What can hang from each mark:
buno: tusez vomeb
pera: kasug
zegonar: buno
sekeg: lagem
kasug: bador pera zegonar
bador: milun pafum
lagem: pera
vomeb: pafum
milun: zegonar
tusez: lagem vomeb

Known rows, with every way that one mark hangs from another:
buno(tusez(lagem(pera)) vomeb(pafum)): [ 14.7   4.0   5.1  16.3  13.9  12.9  21.0  13.1 -11.1  14.5  21.0  16.5
   0.2 -15.9 -25.2   2.9  61.2   0.2 -61.6 -20.4   6.9 -58.0  20.9  -9.5
  -8.1  35.5  24.4  -6.0  -4.1  21.7]
pera(kasug(bador(pafum))): [  4.5  -5.3  10.9  -4.6  -3.9  -8.7  -9.2  -4.6   4.1  -4.8  -2.1 -10.1
  -8.0 -13.5  -1.8  17.7 -28.1 -22.3   6.4   5.8   7.8  33.1  12.4   2.7
   0.4  10.5   8.1 -21.3   4.5 -16.3]
buno(vomeb): [ 21.2 -41.7  -9.3  -8.2  12.6  -4.8  -5.8  -7.9  -5.5  10.0 -26.5   2.3
  -9.8  13.3   5.6   1.4  15.0 -28.7 -27.4 -20.7  16.2  -1.4   3.2  12.3
   1.9   5.8 -15.7  -5.7  -3.8   4.9]
sekeg(lagem(pera(kasug(bador zegonar(buno))))): [-31.0  23.5  -5.4  42.5  -3.4  -3.5  16.3  -4.5   3.0  13.2  24.1  14.9
   1.7  19.9 -23.8  33.8 -15.1 -10.6 -30.6  10.2  -4.9  -3.9 -23.0  10.9
  -6.5  22.1  12.5  -3.4  25.1 -19.2]
kasug(pera zegonar(buno(tusez vomeb(pafum)))): [ 13.8   1.3 -15.6 -26.7   5.5   0.7  -5.7  -4.3   4.8  -4.6  18.5 -15.8
  21.1  15.2  -8.3  -4.9  15.8   7.0  21.8 -16.4 -14.4  17.2 -33.7  -7.1
   4.6   5.9 -13.2  -4.4 -13.5   8.3]
buno(tusez(lagem(pera(kasug))) vomeb): [ -7.3  10.3   1.8   7.0  10.2  14.3  30.0   7.4 -10.7   7.0  25.2  26.7
   1.2 -18.8 -23.7   5.5  62.7  10.9 -46.1 -22.3   1.1 -10.3  26.0  14.3
   3.4  25.8  21.8  -7.2  -1.6  18.1]
buno(tusez(vomeb)): [  5.1 -12.8  32.3 -21.4 -12.4  11.1   2.2   7.1  -0.8   2.5  -8.9  15.9
  -9.8 -22.7  -8.7 -26.4  18.6 -10.1  -9.4 -31.4   9.9  -7.1  17.2  12.8
   3.5   3.8  -0.1  -2.1  -3.7  16.4]
zegonar(buno(vomeb)): [ 17.6 -45.4 -31.7   7.4  18.4 -13.1  -4.1  -0.3  -1.7 -12.8 -10.7  17.8
 -24.0  13.5   9.2  14.0   5.9 -25.5  -9.9  -4.7   9.9  12.2 -20.6  17.3
   8.9  -9.3 -38.3  -0.8 -14.2  10.2]
kasug(bador): [ 15.2 -30.5  -0.6 -11.7  -5.8 -19.6  -0.3 -16.0  -1.5   2.2 -21.7 -38.7
   0.8  11.0   4.1   4.3 -21.8   4.0  13.0  33.2  12.7  13.9   6.3   1.4
   1.2 -11.5 -16.7  -1.1   6.9  -6.9]
kasug(bador pera): [ 28.2 -15.1   1.1 -35.0  -4.9 -18.4  20.2 -24.5  -3.8  10.6 -12.9 -73.7
  18.5  22.1 -12.2  13.6 -24.2  22.6  -1.4  46.1  -1.2  49.4   9.4  -7.1
   5.0 -17.9  -7.9   5.6  -4.9  -4.0]
milun(zegonar(buno(tusez(lagem) vomeb(pafum)))): [-22.2  11.1 -19.9  21.2  11.0 -16.4 -10.4   3.6  12.4  -6.6 -21.0   4.2
  -3.0   5.2  18.9  -5.9   6.9  -1.4 -19.9 -21.2   1.2 -29.1  12.5 -11.9
  -5.9   3.3 -11.1   5.3   6.4  15.3]
tusez(lagem(pera) vomeb(pafum)): [ 44.8  20.8  27.2  14.8  -6.0  59.3   8.7  16.8  -6.7  30.5  -0.3  14.8
 -13.8   2.0 -17.6  -3.1 -13.7  21.1 -55.2  21.8   7.8 -75.4   4.0 -18.1
 -18.0  -3.7  25.0  20.0  -4.4 -15.0]
milun(zegonar(buno)): [-20.8  14.8 -19.7  23.9  -2.6 -25.6 -20.8  -8.9  18.5  -4.6 -35.4  -1.1
  -1.1  20.4  39.3  -1.6 -38.6  -5.2  -1.9  -2.7   0.6 -10.4  10.1  -1.9
   0.0 -13.0 -20.2   9.2   9.6   0.1]
buno(tusez(lagem) vomeb(pafum)): [ 17.2 -19.3   4.6   3.3  15.5  12.8  14.1  13.6  -5.5   8.5  14.1  19.9
  -5.5 -21.8 -20.0  -5.3  57.6  -6.0 -52.1 -40.1  10.5 -57.7  15.0  -6.8
  -2.1  26.8  10.1  -6.2   0.7  28.9]
lagem(pera): [ 14.4  36.5   8.1  33.1 -11.5  -4.0  11.1 -12.3  -2.7  25.2   2.8  -1.7
   6.0  18.4  10.3  21.9 -26.7  -2.5 -33.1  35.6   6.9 -21.4  22.6   8.6
  -2.6   5.9  17.7   6.1  -4.8 -18.7]
pera(kasug(bador zegonar)): [ -7.3   4.3   7.5 -14.9  -8.5  -0.6 -20.7  -2.5   8.9  -9.7  14.6  -4.8
  10.4  -5.2   3.8  -1.1 -27.7   0.3  58.6  -1.5  -0.3  38.8 -14.8   5.0
  -3.2  -5.7  -3.2 -18.6  16.3 -19.5]
zegonar(buno(tusez(lagem) vomeb(pafum))): [ 15.1 -28.1 -22.5  14.0  20.5  -3.8  11.6  13.8  -3.4 -14.5  14.5  29.2
 -21.2 -11.0  -9.4   7.1  33.7  -9.1 -26.6 -13.9   7.0 -28.5 -10.9   3.3
   6.1   4.9 -19.9  -1.1  -8.8  28.1]
pera(kasug(bador zegonar(buno))): [ -8.1  -0.4  -7.1 -11.4  -1.5  -5.9 -19.8   2.4   9.4 -22.0  19.3   4.1
   2.3  -3.8   3.2   4.8 -24.6  -0.1  62.3   4.5  -1.8  49.4 -27.2   6.3
  -0.2 -10.4 -15.0 -16.8   9.3 -12.7]
vomeb(pafum): [ 44.2 -12.6  18.3  21.1  -8.8  -6.4 -15.0   1.5   9.5  18.1 -14.5  -4.9
  -6.2   1.6  18.6   5.7 -38.5 -35.6 -23.2  -5.5  21.2 -69.7   5.5 -19.6
  -7.7   5.2  -1.2  -2.2   6.0  -1.9]
sekeg(lagem(pera)): [-16.8  21.7   5.2  52.1 -10.5  -3.6  22.9 -12.5   1.8  34.4   5.7  14.4
   0.9  25.4 -13.4  29.3 -21.4 -18.5 -70.5   6.0   4.8 -39.2  -0.3  15.8
  -6.2  25.0  17.6   3.7  26.7 -14.7]
tusez(vomeb): [ 29.1 -29.6  25.4 -23.4  -8.8  24.0 -14.6   4.8  -1.6  11.8 -37.3   5.0
 -20.6   5.8  -0.4 -22.3 -20.0 -16.9  -8.3 -10.8  16.6  -4.7  -0.8   7.5
  -5.7 -14.9 -13.6   7.4  -6.9  -8.1]
buno(tusez(lagem(pera(kasug))) vomeb(pafum)): [  9.0   8.6   7.4  15.7  13.3  14.5  20.8  17.1 -10.1  11.5  25.9  22.4
  -1.0 -24.0 -29.0   6.5  60.6  -0.6 -56.7 -23.8   5.3 -45.9  21.6 -10.0
  -8.2  33.5  28.4  -9.5  -4.8  20.5]
kasug(bador(milun pafum) pera zegonar(buno(vomeb))): [ 18.2 -44.6 -28.1 -65.6  13.2  -1.0 -15.6 -18.1 -17.7 -14.3  -9.0 -59.0
  17.0  16.7  -9.0 -11.9  23.5  11.6  65.6  17.5 -18.2  63.7 -48.1 -15.8
   6.4  -3.7 -15.9  -4.6 -29.7  -6.9]

Rows:
[  5.9 -17.3  -7.1   2.7   3.3  10.3  12.7  12.9   0.1 -18.2  14.8  35.9
 -22.0 -14.1  -4.2  -4.8  11.0   9.7  -9.2  -5.4   1.6 -10.6 -10.7  16.9
  12.9 -15.6 -20.7   8.4  -5.8  18.4] | zegonar(buno(tusez(lagem vomeb)))
[ -9.2 -21.0  -2.1 -14.1  -1.7 -14.9   8.5  -6.6 -10.9  -8.6 -13.6 -31.2
   7.6  -5.9  10.0 -11.4   3.7  28.2  40.4  36.8  -4.6  15.8   8.4  -6.6
   1.3 -29.4  -6.5  14.9   2.5   5.1] | kasug(bador(milun(zegonar(buno(tusez(lagem(pera)))))))
[ 30.6 -43.1  10.0 -52.5  -5.6 -16.5  19.3 -19.9 -13.7   6.5 -18.5 -71.3
  17.4  12.3  -2.6  -4.0 -14.5  22.2  34.9  41.2  -3.4  60.5   6.4  -7.5
  10.0 -36.9 -10.9  14.4  -9.8  -0.4] | kasug(bador(milun) pera)
[-31.1  21.2 -12.0  19.9  -3.9 -27.9 -14.3  -3.6  17.8 -10.5 -25.6   3.7
   0.3   7.0  31.2  -6.0 -18.5  -3.7  -2.8 -14.7  -0.6  -9.9  17.0  -1.3
   2.0  -3.9 -14.6   5.9  11.0   8.8] | milun(zegonar(buno(tusez)))
[  8.4   6.6 -22.3 -26.4   4.9  12.7   3.6  -8.6   2.4  -4.9  27.4  -5.7
  20.8  18.7  -7.9  -3.9  19.9  30.5  20.5 -11.9 -20.4  21.1 -32.8   6.2
  12.5  -1.3 -12.5   0.7  -3.5   6.4] | kasug(pera zegonar(buno(tusez(lagem) vomeb)))
[  3.1  21.3  26.9  -2.2 -10.6  32.9  22.4  11.7  -6.7  11.3  17.3  25.1
  -5.4 -20.7 -19.0 -14.8  26.6  25.8 -34.5  -3.8  -0.1 -35.1  23.6   9.1
   3.6   3.4  22.2   7.6   1.5   7.6] | buno(tusez(lagem(pera) vomeb))
[-23.9   5.9 -17.0  17.8  10.0 -27.4 -16.6   2.0  13.8  -9.2 -29.6   0.0
  -2.1   7.2  20.7  -6.1   5.6 -16.7 -15.9 -25.2   3.3 -15.9  14.1 -14.2
  -8.6   6.3 -14.5   1.0  -1.6  16.3] | milun(zegonar(buno(tusez vomeb(pafum))))
[ -5.9 -17.8  -2.3 -23.4  -0.6  -1.0 -25.8   1.9   0.7 -22.8   8.3   1.6
  -2.9 -14.0   9.8  -2.5 -14.5 -13.2  73.0  -0.1  -4.2  45.8 -27.9   1.4
   1.4  -6.2  -5.1 -17.2  -1.3 -16.6] | pera(kasug(bador(milun pafum) zegonar(buno)))
[  2.8 -20.3  10.3  -6.0  -8.9  -2.9 -31.9 -12.2  -2.0   8.8 -55.1  -6.2
  -4.0  -9.3  46.0 -23.8 -21.3 -37.2  10.4 -18.4   5.9 -29.5  17.3  -6.7
   8.1   6.7  13.6   5.4  -5.8 -10.5] | bador(milun(zegonar) pafum)
[-30.5  25.9 -16.2  24.3  -2.4 -16.9  -6.8  -2.8  18.1  -8.4 -13.5  10.5
   1.2   4.5  29.9  -4.9 -17.0   9.1 -10.2 -10.9  -3.3 -22.7  17.3  -1.4
   3.4  -7.6  -9.7   9.9  14.8  10.5] | milun(zegonar(buno(tusez(lagem))))
[  7.5  -2.1  26.8 -12.5 -11.3  34.0  15.5   9.8  -0.8   4.5  10.3  28.7
 -10.1 -25.7 -13.8 -24.2  20.6  18.3 -25.2 -21.7   5.3 -32.3  16.1  13.5
   9.2  -0.2   7.9   8.1   7.8  15.3] | buno(tusez(lagem vomeb))
[ 10.6  16.0  -9.8 -31.7  -6.5  22.1   0.6  -6.6   6.1  -4.5  25.0  -5.8
  20.2  11.2  -9.8 -10.6  -0.7  35.9  27.9  -5.1 -20.3  17.8 -32.8   4.7
  11.1 -11.5  -9.6   6.2  -2.3   1.3] | kasug(pera zegonar(buno(tusez(lagem vomeb))))
[ -9.8  39.1  12.8  16.0  -5.9  -7.3  -1.5  -6.2  -5.5  11.7  -2.4 -16.0
   8.5   2.9   4.0  19.0 -21.5  -4.5  -1.8  36.2  -2.3  20.3  27.4  -7.0
  -9.2   8.5  29.7  -3.9  -9.1 -25.5] | lagem(pera(kasug(bador(milun(zegonar) pafum))))
[-13.1   4.3  -4.2  -2.5   1.2   2.2 -17.7   9.6  11.4 -16.6  26.7  36.6
  -0.5 -11.9   2.8   1.0  -0.9 -16.4  40.7 -32.3  -1.5  31.5 -21.0  14.4
   5.4   3.8  -7.8 -18.6   5.1  -2.5] | pera(kasug(zegonar(buno(tusez vomeb))))
[  0.4 -16.2 -29.1 -51.8  10.6 -12.9   1.2 -12.5  -5.9 -16.1  11.3 -53.5
  27.3  18.7 -24.8  -5.9  29.9  33.7  50.4  12.1 -19.0  68.6 -37.8  -8.6
   2.0  -4.6 -23.7  -7.1 -14.8   6.1] | kasug(bador pera zegonar(buno(tusez vomeb)))
[ -0.1  27.3  29.8  -1.1  -9.8  32.7  22.7  15.4  -4.3   8.4  26.6  30.9
  -5.4 -27.5 -22.9  -9.4  23.8  22.0 -29.3  -9.2  -1.5 -19.4  23.6  11.7
   1.4   4.4  25.8   4.1   2.0   7.4] | buno(tusez(lagem(pera(kasug)) vomeb))
[-33.7  43.5 -15.5  32.9  -2.1 -17.3  -1.7  -3.6  14.9  -5.2 -10.1   7.4
   4.7   8.9  25.8   1.3 -14.8  15.7 -16.2   1.3  -6.0 -24.3  20.8  -1.7
  -0.2  -2.3  -1.5  11.2   9.8   5.4] | milun(zegonar(buno(tusez(lagem(pera)))))
[ 22.7  12.1  24.3 -10.5  -4.4  60.0  11.2  12.9 -16.8  16.0   2.3  14.0
 -16.7 -11.2 -20.7  -5.5  -1.5  27.1 -21.7  25.8  -1.6 -12.0   4.8   0.0
  -8.6  -9.7  29.1  15.7 -10.0 -22.3] | tusez(lagem(pera(kasug(bador(milun pafum)))) vomeb)
[  7.1   4.6   0.4  14.4   5.2  12.5  13.8  21.6   0.6 -13.7  26.7  37.1
 -20.6 -18.9 -15.6   7.3   9.0   4.3 -16.0   1.6  -0.1 -13.1  -7.5   4.2
   2.9  -6.6  -3.3   3.1 -10.1  13.8] | zegonar(buno(tusez(lagem(pera(kasug)) vomeb(pafum))))
[  3.4  10.0 -24.9 -38.9   1.9   0.2   0.8 -19.4  -3.5 -11.3  22.5 -47.9
  22.3   9.0 -19.7   1.6  13.2  37.8  25.6  23.5 -19.2  31.8 -30.6 -12.9
   8.8  14.9  -0.5  -9.4 -10.8  -6.7] | kasug(bador(pafum) pera zegonar(buno(tusez(lagem))))
[  2.5  40.5  10.7  22.7  -5.4  -6.2   7.5  -5.9  -5.1  14.0  11.2 -11.4
   4.2   5.7  -7.7  31.2 -22.4  -6.1 -21.3  42.8   1.7  15.7  23.5   0.1
  -8.9  17.3  30.0  -9.6  -8.9 -25.6] | lagem(pera(kasug(bador(pafum))))
[-37.7  24.6   9.0  42.3  -5.9  -6.6  12.3  -7.1  -0.6  21.8  -3.5   2.1
   0.3  12.1 -14.2  24.2 -13.9 -22.1 -45.6   3.5  -1.9 -10.3   2.5   0.8
  -9.8  27.9  29.9  -1.2  21.7 -19.1] | sekeg(lagem(pera(kasug(bador(milun(zegonar) pafum)))))
[ -3.0 -11.2  11.3 -27.0  -7.4   4.5 -28.1  -1.5   0.4 -11.3   3.8  -7.2
   4.7 -14.7   7.4  -9.0 -17.1 -14.2  68.5  -6.3  -0.2  36.2 -17.8  -0.7
   2.4  -0.3   5.8 -17.9   5.1 -21.0] | pera(kasug(bador(milun pafum) zegonar))
[-23.3  10.5  12.8  36.4  -6.3  -4.6  22.2  -5.5  -2.9  22.1  13.6   8.1
  -0.8  10.2 -18.5  27.7 -16.1 -18.7 -34.3   9.3   0.3  -3.1  -4.1   9.7
  -4.7  13.7  18.9   2.5  24.0 -15.8] | sekeg(lagem(pera(kasug(bador(milun)))))
[ -8.9 -32.6  -5.5 -10.1   5.4 -10.1 -27.7  -4.5  -7.5  -6.7 -43.8   4.4
 -10.7 -16.3  34.6 -24.8  14.4 -39.0  11.9 -27.9   2.3 -12.0   8.1  -5.7
   9.3  10.7   2.9   0.1 -19.3   5.4] | bador(milun(zegonar(buno(tusez vomeb))) pafum)
[ -2.2 -28.0   4.8 -14.4   7.2 -17.7 -11.3   9.4  -0.2 -15.1 -10.8 -10.7
  -7.7 -14.2   5.9   1.7  -9.4 -18.6  42.2  -0.4   2.8  46.9   0.3 -11.3
  -6.3 -18.5  -9.9  -8.5  -3.2   0.1] | pera(kasug(bador(milun(zegonar(buno(vomeb(pafum)))))))
[  7.0   3.3   6.4   8.3  16.8   7.6  21.8  15.5 -11.8   5.8  25.8   7.2
   1.1 -22.8 -34.6   6.9  63.3   4.6 -45.6 -14.8   4.4 -32.2  22.0 -13.0
 -10.4  31.5  23.8 -12.2  -6.0  20.7] | buno(tusez(lagem(pera(kasug(bador)))) vomeb(pafum))
[-28.6  35.7   7.9  47.0 -10.1   3.6  13.3  -6.1   7.1  24.8  20.9  21.6
   4.3  18.5 -17.2  28.4 -22.6 -17.8 -42.2  -6.2  -1.6 -22.7 -12.1  13.1
  -5.9  27.8  22.7  -4.4  31.2 -22.5] | sekeg(lagem(pera(kasug(zegonar))))
[-37.2  33.0 -20.9  23.9   9.0 -17.8  -3.0   3.3   9.6  -9.3  -8.0  14.5
   0.7   4.3  12.5   4.6   8.0   5.8 -19.5 -12.9  -6.2   0.6  18.1  -2.7
  -4.4   5.8   0.8   2.4   3.9   6.6] | milun(zegonar(buno(tusez(lagem(pera(kasug))) vomeb)))
[-28.5  13.1  -6.9  10.7  -2.5 -19.1 -15.8   1.9  15.1  -9.5 -31.4   4.9
  -4.1   5.6  23.1 -15.4 -14.2  -4.6  -1.8 -18.1   0.3  -5.2  13.3  -4.1
  -2.0  -9.0 -15.1   7.2   2.7   8.4] | milun(zegonar(buno(tusez(vomeb))))
[-11.2 -17.7 -21.6 -23.1  -0.3 -10.3 -14.7  -6.8   2.7 -25.5  14.1 -17.4
  13.1   4.1  -0.5 -14.0   5.1  19.6  73.0  11.4  -7.7  22.3 -40.3   1.1
   2.3  -5.5 -29.2  -9.0   6.4   1.1] | kasug(bador zegonar(buno(tusez)))
[ -0.4 -35.5   0.7  -6.5   2.5  -3.8  -8.5   6.5  -1.7  -7.3 -28.5  10.8
  -1.5  -9.0  31.8 -26.3   6.9  -5.6  30.3 -17.4   0.2 -21.6   1.9  -7.4
   5.5 -27.7 -10.8  17.3  -1.8  18.6] | bador(milun(zegonar(buno(tusez(lagem) vomeb(pafum)))))
[  5.5  -0.9  -7.8  10.8   0.5  11.3  16.5  12.1  -2.2 -12.0  17.2  33.4
 -21.1  -9.5 -10.3   0.5  11.7  11.6 -16.1   8.9  -1.7 -10.6  -6.4  15.3
   9.0 -10.8 -11.3   9.8 -10.6  14.2] | zegonar(buno(tusez(lagem(pera) vomeb)))
[  0.7  50.9  16.3  22.2  -4.4  13.1  -3.6  12.8   1.0   6.7  26.6  21.9
   3.5  -3.3  -9.4  11.7  -8.4  -6.2   5.3  10.0  -5.1  -0.6   0.3  -5.7
 -15.4  10.6  22.7  -6.1 -10.5 -17.3] | lagem(pera(kasug(zegonar(buno(tusez(vomeb(pafum)))))))
[  1.3 -31.1  12.4 -10.8  -4.1   5.6 -11.7  10.9   0.5  -6.6 -29.2  10.7
  -5.3 -13.4  31.8 -33.5  -4.7  -2.9  35.0 -14.6  -0.6 -20.9   2.3  -8.9
   3.9 -35.5 -10.5  21.2  -3.5  14.0] | bador(milun(zegonar(buno(tusez(lagem vomeb(pafum))))))
[  2.1  38.3  11.3  21.9  -6.1  -8.5  11.3  -5.1  -4.5  13.5  12.7  -9.4
   9.3   6.3  -6.8  30.1 -24.3   1.7  -9.5  43.6   0.9  22.7  22.2   1.0
  -6.8   0.6  22.0  -3.7  -0.9 -21.8] | lagem(pera(kasug(bador)))
[ 17.7  11.1 -18.0 -19.5  -5.4   3.6  -8.3 -14.5  10.5  -1.9  15.5 -17.0
  22.1  31.1   9.2   2.0 -27.3  17.4  34.0   5.9 -16.7  21.0 -37.4   6.1
  10.4 -14.5 -18.3   2.9  -2.2  -7.9] | kasug(pera zegonar(buno))
[  6.5 -55.7  -7.0 -24.7   8.1 -24.3 -11.8  -4.7  -8.0  -8.7 -41.9 -43.5
  -0.4   5.0  14.2 -14.5  -0.3  -7.3  45.5  18.8   5.4  21.3  -4.6 -18.9
  -4.6 -26.1 -23.6   7.3  -5.0   7.0] | kasug(bador(milun(zegonar(buno(vomeb(pafum))))))
[-10.1 -18.4   7.3 -13.6  -1.5 -17.5  -8.5   4.1   2.5 -18.1  -7.6 -11.1
  -2.8 -14.2  11.3   1.6 -25.0  -8.0  51.2   7.3   2.4  56.4   3.7   1.0
   1.6 -26.6 -10.9  -5.0   5.1  -5.5] | pera(kasug(bador(milun(zegonar(buno)))))
